In the rows, 128 means zero.
Known rows, with every way that one mark hangs from another:
Z709[Z731[Z75[Z227] Z520[Z466]]]: [ 54 119 153 121 138 142 145 100 190  97 144 149 168 129 108 149 114 127
 109  87 151 170]
Z709[Z731[Z520[Z466]]]: [111 144 164  80 117 110 155 130 134 152 129 111 151 130 102 117 160 162
  91 136 126 162]
Z368[Z520[Z731]]: [127 128 133 111 109 189 165  59 112 190  73 148 157 125 117 100 192 174
 106 129  98 129]
Z731[Z75 Z520]: [112 130 135 122 139 128 129  86 153 171 132 125 129 131 119 118 145 149
  84 118 121 120]
Z520[Z466[Z460 Z835] Z731[Z75]]: [153 143 102 147 108 115  83 181 116 113  89 129 133 166 149 168  89 113
 175 120 135 103]
Z368[Z520 Z709[Z731[Z75]]]: [ 54 102 143 141 143 175 121  58 109 213 105 208 122 147 151 129 182 199
  99  82 106 122]
Z346[Z227 Z466[Z835]]: [169 123 139 158  91  99 103 154  91 141 153 114  62 114  49  92  75 158
 116 177 135 108]
Z75[Z227[Z520]]: [123 124 137 122 155 150 162  84 134  94 151 140 137  73 130 105 126  81
 107 138 125 147]
Z520[Z466[Z460 Z835]]: [182 163 116 116  99  82 115 174  97 121 124  90  90 106 159 133  90 106
 163 148 120 114]
Z709[Z731[Z75]]: [ 71 108 142 116 145 161 102 122 108 164  79 189 105 168 102 122 139 147
  95  76 116 134]
Z731[Z75 Z520[Z466]]: [111 130 128  88 133  96 133 122 184 149 142  95 138 151 114 131 139 126
  99 120 132 135]
Z520[Z466[Z835] Z731]: [157 127 128 130 103 129 120 165 124 128 109 130 137 141  92 133 136 115
 145 154 134 139]
Z368[Z520]: [126 130 125  97 117 158 161  58 116 193 103 130 109  99 132  89 186 165
  90 121  95 127]
Z346[Z227[Z75 Z520] Z466[Z460]]: [160 128 133 163 143  98 108 183  66  94 158  80  71 135 143 103  99 180
 156 153 135 106]
Z466[Z460 Z835]: [185 156 121 142 114 110 106 140  69 141 121 114  81  83 163 112  95 136
 145 144  99  97]
Z368[Z709]: [123 119 157  87 143 128 126 113  92 187 134 148  99 119 134  87 164 155
 117 139  99 126]
Z227[Z520[Z466[Z460 Z835]]]: [195 157  98 133 117  75 126 173  85  97 148  86 111  98 179 143  99  89
 148 165 130 105]
Z731[Z75]: [ 98 107 121 104 147 136 108 119 137 155  99 149  99 156 116 112 137 124
 103  95 112 125]
Z709[Z731[Z520[Z466[Z835]]]]: [135 144 151 144 100 111 129 131 127 147 154 128 140 102 110 136 131 162
 106 158 145 142]
Z75[Z227[Z520[Z466[Z460] Z731]]]: [157 145 124  98 131 140 160 129 120  44 125 106 179 111 159 140 109  70
 164 137 124 138]
Z346[Z227 Z466]: [148 119 148  91 103 109 128 145  97 141 127 103  69 138  41  76 101 156
 105 155 125 126]
Z346[Z466]: [182 124 135  92 116 115 125 129  73 147  97 127  73 128  71  96 110 143
 105 123 111 112]
Z75[Z227[Z520[Z466[Z835]]]]: [147 123 122 160 126 114 145 134 161  69 182 126 145  72 129 141  95  58
 136 160 155 152]

Rows:
[113 108  99 181 137 120 114 136 192  65 173 149 147 107 134 169  78  51
 138 126 166 139]
Z731[Z75[Z227[Z520[Z466[Z835]]]]]
[ 83 123 139 136 146 151 147  61 188 119 158 139 148  95 119 118 111 127
 103 108 131 136]
Z731[Z75[Z227] Z520]
[191 183 120 125  99  74 134 147 117 126 163  58 125  78 168 128  97 140
 141 171 127 111]
Z731[Z520[Z466[Z460 Z835]]]
[163 164 105 147 110  74 104 145 145 123 159  82 121 114 167 157  74 134
 142 136 138  97]
Z731[Z75 Z520[Z466[Z460 Z835]]]
[153 128 127 129 152 125 125 187 105  86 118  88 151 158 178 142 158 139
 186 136 130 129]
Z227[Z75 Z520[Z466[Z460] Z731]]
[126 115 112 152 112 134  90 171 152 126  96 152 139 175  99 163 121 103
 147 118 148 124]
Z520[Z466[Z835] Z731[Z75]]
[119 104 128 128 165 111 129 179 146 116 153  94 119 145 139 122 171 129
 142 132 145 155]
Z227[Z75 Z520[Z466]]
[ 55 100 137 160 167 174 124  89 136  94 129 204 148 118 122 142 117 100
 104  81 140 147]
Z709[Z731[Z75[Z227[Z520]]]]
[ 82 103 133 108 135 158 131 128 188  84 101 153 165 164  88 149 119  79
 149  85 141 160]
Z520[Z466 Z731[Z75[Z227]]]
[ 92 115 115 133 124 197 135  59 137 188  73 168 156 161 119 125 175 160
 102  98 107 111]
Z368[Z520[Z731[Z75]]]
[ 90 113 131 140 136 192 125  64 121 205  94 190 165 155 147 126 186 187
 118 103 111 103]
Z368[Z520[Z731[Z75]] Z709]
[ 86 106 118 152 166 158 131  84 158  95 146 164 139 109 130 129 111  73
 108 104 140 139]
Z731[Z75[Z227[Z520]]]
[119 123 127  96 140 121 169 125 168  71 161 112 145  93 116 124 124  54
 125 137 141 164]
Z75[Z227[Z520[Z466]]]
[187 158 117 128  96 111 110 178  88 114  99 104 134 135 145 141 106 118
 175 149 120 111]
Z520[Z466[Z460 Z835] Z731]
[ 84 123 157  83 113 142 161 101 112 193 117 159 134 133 142 119 198 184
 115 115 110 147]
Z368[Z520[Z466] Z709[Z731]]
[126 126 147 113 122 185 153  57  94 203  99 162 161 119 139 101 208 196
 121 138  92 113]
Z368[Z520[Z731] Z709]
[ 81 101 134 140 148 186 125  92 158 105  99 182 160 145  95 134 115 107
 135  89 123 139]
Z520[Z731[Z75[Z227]]]
[ 90 101 114 122 157 125 142 127 191  69 151 136 138 130 124 148 110  52
 123 103 150 157]
Z731[Z75[Z227[Z520[Z466]]]]
[149 141  98 107 140 119 116 163 113  93  94 112 151 182 164 163 123  86
 146 115 127 110]
Z227[Z520[Z466[Z460] Z731[Z75]]]
[146 114  95 178 127 134  99 159 147 107 124 151 160 172 121 174 121  86
 130 138 156 116]
Z227[Z520[Z466[Z835] Z731[Z75]]]
[ 85 103 146 125 149  95 138 194 167 111 182  75 117 158 116  99 168 138
 139 161 156 168]
Z346[Z227[Z75 Z520[Z466]]]
[149 154 121  76 104 143 156 107  88 171  99 113 154 138 188 130 173 173
 165 135 100 113]
Z368[Z520[Z466[Z460] Z731] Z709]
[132 137 119 155 115  90 113 132 182 144 164 107 132 127 120 149 107 130
 113 138 151 122]
Z731[Z75 Z520[Z466[Z835]]]
[192 155 131 152  84  87  94 170  54 119 143  95  53 104 102 103  43 164
 147 164 123  87]
Z346[Z227 Z466[Z460 Z835]]
[163 133 107 186 146  89 103 197 105  94 171  89 108 113 198 151 113 137
 188 149 142 117]
Z227[Z75 Z520[Z466[Z460 Z835]]]
